Each row was made from one walk, in order. Every step used is in the known rows, and no mark comes twice. Write each row's walk.
(in the rows, 128 means zero)
Known rows
murigu > lesok: [121 133 138 143 128 159  72 103 171 110 139 109 100 177  91  98 112 140
 134 138 133 124 145 161 140]
motuv > mogogub > punos: [136 150 115 186 120 155 112 116 175 122 130 113 150 110 109  68 154 177
 159 127 129 143 128 156 158]
murigu > lesok > punos > kimo: [116 123  46 171 182 146  90 133 149  94 128 142 161 125 104  98 129 178
 153 147 168  60 149 147 103]
motuv > mogogub > punos > lesok > fider: [106 155  87 106 150 151 102 123 127 137  90 137 146 106 123  90 110 197
 179 118 127  72 134 121 123]
motuv > mogogub > punos > kimo > murigu: [149 141  90 187 144 138  69 122 165 104 113 133 156  79 149 113 148 162
 146 117 185 127 122 163 126]
lesok > murigu > punos: [138 200 106 149 125 136 123  75 124  86 133 100  76 150  81 101 119 159
 157 115 121 118 104 169 105]
kimo > murigu > punos: [155 193 115 160 129 138  91  89 130  90 115  97  86 133 125 108 131 140
 131 121 134 137 108 153 106]
mogogub > punos > kimo > murigu > lesok > fider: [108 147  96 114 133 170  89 131 150 114  93 144 130 133 102 100 111 168
 150 120 177  74 137 150 120]
tabebut > mogogub: [ 87 167 107 158  88 137  83 103 152 107 130 140 144 119 145  98  82 169
 143 145 139 159 114 156  94]
murigu > punos > mogogub > motuv: [114 220 120 161 123 150  91  93 138  90 162 100 104 116 122 116 121 198
 105 139 108 151 132 134  95]
mogogub > punos > lesok > murigu: [134 167  96 139 156 111  91  98 150 114 122 116 117  97  76 122 104 203
 179 103 137  74 131 164 119]
punos > lesok > murigu > mogogub > motuv: [139 165 143 161 124 118  63  70 144 103 142 102  70 141  97 121  95 219
 168 107 112 153 136 157 128]
murigu > mogogub > motuv: [141 159 155 172 110 127  68  79 142 102 149 102  79 155 114 112 109 200
 149 123 113 174 131 151 135]
motuv > mogogub: [128 133 130 172 107 146  99  82 168 117 137 120 139 140 141  72 135 140
 161 129 118 195 127 185 141]
kimo > murigu > punos > lesok > fider: [116 175  86  93 155 143  93 110 106 120  83 129 114 115 129 108  99 179
 165 115 129  69 125 120  97]
murigu > punos: [137 188 110 153 131 147 115  89 117  96 135  97  89 153 112  93 133 147
 139 133 106 127 106 138 115]
kimo > murigu > mogogub: [169 126 144 163 113 130  65  68 146  80 115 117  94 137 136 110 114 160
 167 115 115 179 117 184 144]
lesok > punos > kimo > mogogub: [109 117  71 164 134 150  86 135 163  73 117 100 167 148 102 115 126 204
 150 145 143  95 109 194 102]
lesok > punos > kimo: [122 131  39 173 180 129 101 134 133  94 127 147 175 106 120 102 133 180
 154 147 170  67 138 148  94]
kimo > mogogub: [116 129 132 148  96 146  81 113 168  84 125  82 135 170 104 119 117 178
 137 141 119 145  97 204 121]
mogogub > punos > lesok: [131 151  92 143 181 128  71 125 140 135 118 110 139  89 119 109 125 202
 162 127 108  67 138 103 137]
mogogub > motuv: [129 178 145 168 119 116  74 102 148 116 151 104 100 141 113 121 112 186
 123 128 147 151 135 146 114]

Write each row's walk
[109 174 116 171 113 143  74 108 156  90 144  84 100 157  91 127 117 221
 138 122 141 130 110 169 106] | lesok > murigu > punos > kimo > mogogub > motuv
[124 153  91 104 151 145  87 118 123 124  79 134 129 101 121 103 103 202
 179 111 129  69 131 124 122] | kimo > murigu > mogogub > punos > lesok > fider
[119 204 104 167 137 131  89 107 156  87 153 109 133 102 110 117 109 212
 107 145 134 133 157 155  84] | lesok > punos > mogogub > motuv
[150 146  88 180 149 129  66 130 156 102 114 135 153  77 142 126 144 163
 137 120 190 106 120 156 120] | mogogub > punos > kimo > murigu
[107 141  83 156 118 163  93 113 149  70 127  91 133 160  98 117 130 196
 155 132 125 108  83 188 111] | lesok > murigu > punos > kimo > mogogub
[151 157 125 187 132 121  56  90 152  90 130 110  94 128 116 117 110 210
 150 117 145 152 142 161 116] | lesok > punos > kimo > murigu > mogogub > motuv
[107 144 102 107 130 166  83 121 144 111  96 146 125 142 111 106 104 156
 149 122 176  86 134 157 112] | punos > kimo > murigu > lesok > fider
[139 138  99 146 175 136  69 108 136 124 115 108 124  99 119 102 121 213
 180 122  83  83 136 106 151] | murigu > mogogub > punos > lesok
[117 138 106 165 133 168  49 121 188 104 118 125 123 128 113 105 116 161
 137 130 172 110 142 156 130] | tabebut > mogogub > punos > kimo > murigu > lesok
[130 161 103 129 153 103  84  84 142 109 126 120 109 110  90 130  92 184
 177 105 137  91 129 175 108] | punos > lesok > murigu
[122 180  77 148 150 157  94 109 174  63 131 122 159  90 109 105 112 178
 109 154 129 110 165 180  83] | kimo > murigu > lesok > punos > mogogub
[112 202 127 159 121 138  80  99 150  97 166 111 124 108 127 123 114 196
 104 141 123 155 139 145 100] | punos > mogogub > motuv
[132 161  97 147 151 119  93  92 160 115 121 116 120  99  82 109 108 201
 188  99 133  94 132 173 125] | motuv > mogogub > punos > lesok > murigu
[127 146 115 170 111 154 100 137 176  99 122  86 147 131  82 102 140 204
 142 133 129 108 107 169 144] | kimo > mogogub > punos
[109 168 118 174 116 148  69 114 152  95 144  83 107 157 106 123 123 216
 130 130 134 136 111 154 109] | murigu > punos > kimo > mogogub > motuv
[102 153  86  97 146 152  96 133 128 126  86 124 144 115 109 105 105 211
 170 122 127  55 123 127 115] | kimo > mogogub > punos > lesok > fider
[147 154 140 181 122 127  50  85 147  95 138 111  88 132 130 122 116 200
 148 114 139 167 130 154 128] | punos > kimo > murigu > mogogub > motuv
[123 142  96 143 166 140  65 130 155 122 111  90 142 105 109 113 122 219
 162 128 100  71 128 123 136] | kimo > mogogub > punos > lesok
[107 173  98 178 106 150 101 129 165 115 124 126 155  97 111  88 117 197
 145 139 142 118 120 137 125] | tabebut > mogogub > punos
[115 218  85 136 126 164 126  80 130  64 154 116 125 100 114 108 123 172
 122 140  93 129 115 164  90] | lesok > murigu > punos > mogogub
